What can hang from each mark
gumusis: dofona kikano siti zome
zome: gumusis lazos
dofona: gumusis lazos
lazos: dofona kikano siti
siti: lazos
kikano: gumusis

Known rows, with every way that one mark hangs from another
lazos(dofona(gumusis)): [ 0.46  0.36  0.00  0.01 -0.78  0.49 -0.53  0.13  0.05 -0.15  0.04  0.35
 -0.05 -0.14  0.22  0.17 -0.32]
zome(gumusis lazos(dofona)): [ 0.59  0.14 -0.26 -0.05 -0.55  0.00  0.12  0.10  0.68 -0.22 -0.04  0.35
 -0.47  0.20  0.02  0.24  0.25]
dofona(lazos): [ 0.28  0.02  0.28  0.05  0.05  0.49 -0.59  0.34 -0.17 -0.14 -0.02  0.07
 -0.07 -0.09  0.37  0.43  0.12]
lazos(dofona(gumusis(zome)) siti): [ 0.10  0.35  0.13 -0.04 -0.38  0.25  0.00 -0.58 -0.36 -0.16 -0.22  0.19
  0.08 -0.30 -0.52 -0.30 -0.15]
dofona(gumusis(siti zome(lazos))): [ 0.15  0.38  0.09  0.15  0.14 -0.11  0.26 -0.08 -0.33 -0.06 -0.07  0.00
  0.73 -0.25  0.37 -0.32  0.13]
zome(gumusis(siti)): [ 0.09  0.04  0.04 -0.29 -0.36  0.05  0.13  0.20  0.10 -0.34  0.16  0.47
  0.35 -0.05  0.38  0.31  0.17]
kikano(gumusis(dofona zome)): [-0.56  0.13 -0.34 -0.13 -0.20  0.48 -0.11 -0.09  0.37  0.00 -0.07  0.17
  0.07  0.07  0.36 -0.26 -0.04]
siti(lazos): [ 0.34  0.04  0.15 -0.03  0.01  0.42 -0.36  0.16 -0.02  0.05 -0.03  0.23
  0.22 -0.14  0.27 -0.04  0.13]
lazos(dofona kikano): [ 0.13 -0.10  0.06  0.03 -0.68  0.23 -0.57 -0.13  0.11  0.04  0.02  0.15
 -0.26 -0.05 -0.17 -0.02 -0.25]
zome(gumusis lazos): [ 0.46  0.05 -0.21 -0.13 -0.23  0.03 -0.04  0.60  0.46 -0.07  0.03  0.20
 -0.06  0.23  0.46  0.45  0.37]
lazos(kikano): [ 0.00 -0.21  0.13 -0.06 -0.41  0.27 -0.74  0.39 -0.08  0.22  0.06  0.01
  0.17  0.00  0.24  0.19 -0.09]
dofona(gumusis(siti zome)): [-0.15  0.34  0.23 -0.01 -0.17  0.22 -0.08 -0.12 -0.44 -0.11 -0.04  0.15
  0.88 -0.35  0.37 -0.22 -0.12]
dofona(lazos(kikano(gumusis) siti)): [-0.16 -0.41  0.18  0.02  0.32 -0.06  0.31  0.47 -0.40 -0.08  0.13 -0.31
 -0.37  0.30 -0.39  0.50 -0.06]
gumusis(kikano zome(lazos)): [-0.33  0.18 -0.02  0.06  0.24 -0.18 -0.13  0.07  0.19  0.23  0.00 -0.27
  0.11  0.33  0.34 -0.21  0.34]
lazos(dofona siti): [ 0.32  0.05  0.04 -0.20 -0.40  0.30 -0.13 -0.58 -0.24 -0.35 -0.09  0.46
 -0.42 -0.23 -0.43 -0.08  0.08]
lazos(kikano(gumusis(dofona)) siti): [-0.32 -0.35 -0.31 -0.19 -0.02 -0.08  0.12  0.07 -0.06  0.01  0.09 -0.01
 -0.32  0.09 -0.16  0.08 -0.19]
lazos(dofona(gumusis) kikano): [ 0.30  0.08  0.09  0.13 -0.77  0.21 -0.55  0.23  0.02  0.11  0.09  0.06
 -0.02 -0.06 -0.01  0.16 -0.50]

Rows
[-0.70 -0.25 -0.24 -0.14  0.10 -0.07  0.26 -0.32 -0.08  0.13 -0.09 -0.15
 -0.05  0.03 -0.40 -0.32 -0.14] | lazos(kikano(gumusis(dofona zome)) siti)
[ 0.09  0.16  0.19  0.33 -0.28  0.04 -0.07 -0.32  0.03  0.34 -0.17 -0.20
  0.29 -0.18 -0.49 -0.49 -0.41] | siti(lazos(dofona(gumusis(zome)) kikano))
[-0.08  0.03  0.42  0.33  0.07  0.16 -0.45  0.39 -0.29  0.35 -0.09 -0.51
  0.47 -0.08  0.04  0.20 -0.30] | dofona(gumusis(zome) lazos(kikano))
[-0.04 -0.12 -0.16 -0.09  0.43  0.16  0.28  0.00 -0.11 -0.32  0.02  0.07
 -0.56 -0.01 -0.05  0.34  0.06] | kikano(gumusis(dofona(lazos(siti))))
[ 0.31 -0.32 -0.12 -0.16  0.10 -0.50  0.33  0.40  0.02  0.08 -0.01 -0.12
 -0.19  0.18 -0.30  0.40  0.28] | zome(gumusis lazos(kikano siti))
[-0.12 -0.02  0.10 -0.12  0.26 -0.53  0.62  0.19  0.30 -0.06  0.35  0.13
  0.23  0.26  0.18  0.13  0.16] | zome(gumusis(kikano siti(lazos)))
[ 0.10  0.08  0.01 -0.07  0.33  0.01  0.16 -0.40 -0.35 -0.05 -0.28 -0.01
  0.11 -0.14 -0.23 -0.34  0.49] | gumusis(zome(lazos(siti)))
[-0.45  0.09 -0.17  0.03  0.38  0.00  0.74 -0.64  0.13 -0.14 -0.03  0.19
  0.36 -0.19  0.04 -0.71 -0.01] | kikano(gumusis(dofona siti(lazos) zome))
[-0.55 -0.34  0.22  0.09  0.44 -0.08  0.44  0.06 -0.41  0.05 -0.07 -0.47
 -0.10  0.24 -0.64  0.10 -0.03] | dofona(lazos(kikano(gumusis(zome)) siti))
[-0.36  0.07 -0.08 -0.14  0.11 -0.27 -0.14 -0.30  0.10 -0.14  0.27  0.23
  0.05 -0.09  0.56 -0.13 -0.01] | gumusis(dofona kikano siti)
[-0.08 -0.04 -0.18  0.03  0.12  0.38 -0.15  0.37  0.28 -0.18  0.08  0.05
 -0.40  0.14  0.46  0.41 -0.08] | kikano(gumusis(dofona(lazos)))
[ 0.49  0.06  0.14  0.27 -0.37  0.08 -0.20  0.11  0.05  0.22  0.03 -0.03
  0.03 -0.13 -0.27 -0.09 -0.47] | siti(lazos(dofona(gumusis) kikano))
[ 0.31 -0.21 -0.16 -0.02 -0.20 -0.25 -0.07  0.70  0.44  0.20  0.08 -0.12
 -0.01  0.32  0.22  0.45  0.15] | zome(gumusis lazos(kikano))
[-0.34  0.08 -0.25 -0.08  0.63 -0.51  0.21 -0.62  0.03  0.12 -0.15 -0.21
 -0.21  0.01 -0.08 -0.43  0.37] | gumusis(dofona kikano zome(lazos(siti)))
[-0.14  0.06 -0.04 -0.02  0.51 -0.40  0.22 -0.45  0.14 -0.01  0.21  0.17
  0.12 -0.16  0.33 -0.37  0.03] | gumusis(dofona kikano siti(lazos))
[ 0.38  0.27 -0.12  0.06  0.05 -0.50  0.32  0.00 -0.08 -0.11  0.14 -0.08
 -0.52  0.21 -0.20  0.10  0.00] | zome(lazos(dofona(gumusis(kikano)) siti))
[ 0.07  0.11  0.04  0.24 -0.04 -0.08 -0.26  0.38 -0.09  0.42 -0.12 -0.44
  0.51  0.03  0.19 -0.09 -0.11] | dofona(gumusis(zome(lazos(kikano))))
[-0.18 -0.32  0.12  0.14  0.03  0.15 -0.11  0.82  0.03  0.05  0.19 -0.30
 -0.21  0.39  0.10  0.55 -0.17] | dofona(lazos(kikano(gumusis)))
[-0.50  0.02  0.12 -0.02  0.77 -0.22  0.03 -0.58 -0.15  0.00 -0.11 -0.27
 -0.28 -0.09 -0.25 -0.15  0.17] | gumusis(dofona(lazos(siti)) kikano zome)
[-0.31 -0.10  0.13  0.13  0.42 -0.24  0.19 -0.91 -0.06  0.21 -0.15 -0.04
  0.55 -0.49 -0.22 -0.84 -0.09] | gumusis(dofona siti(lazos(kikano)) zome)
[ 0.62  0.06 -0.24 -0.19 -0.22 -0.22  0.55 -0.24  0.25 -0.37 -0.07  0.36
 -0.63  0.07 -0.47  0.19  0.35] | zome(gumusis lazos(dofona siti))
[-0.28 -0.25  0.20  0.07  0.57 -0.10 -0.10 -0.65 -0.34  0.12 -0.29 -0.33
 -0.11 -0.38 -0.54 -0.22 -0.01] | gumusis(dofona(lazos(kikano siti)) zome)
[ 0.01 -0.24 -0.23  0.09 -0.10 -0.08  0.09  0.81  0.19  0.18  0.18 -0.22
 -0.17  0.48  0.28  0.26  0.02] | zome(lazos(kikano(gumusis)))
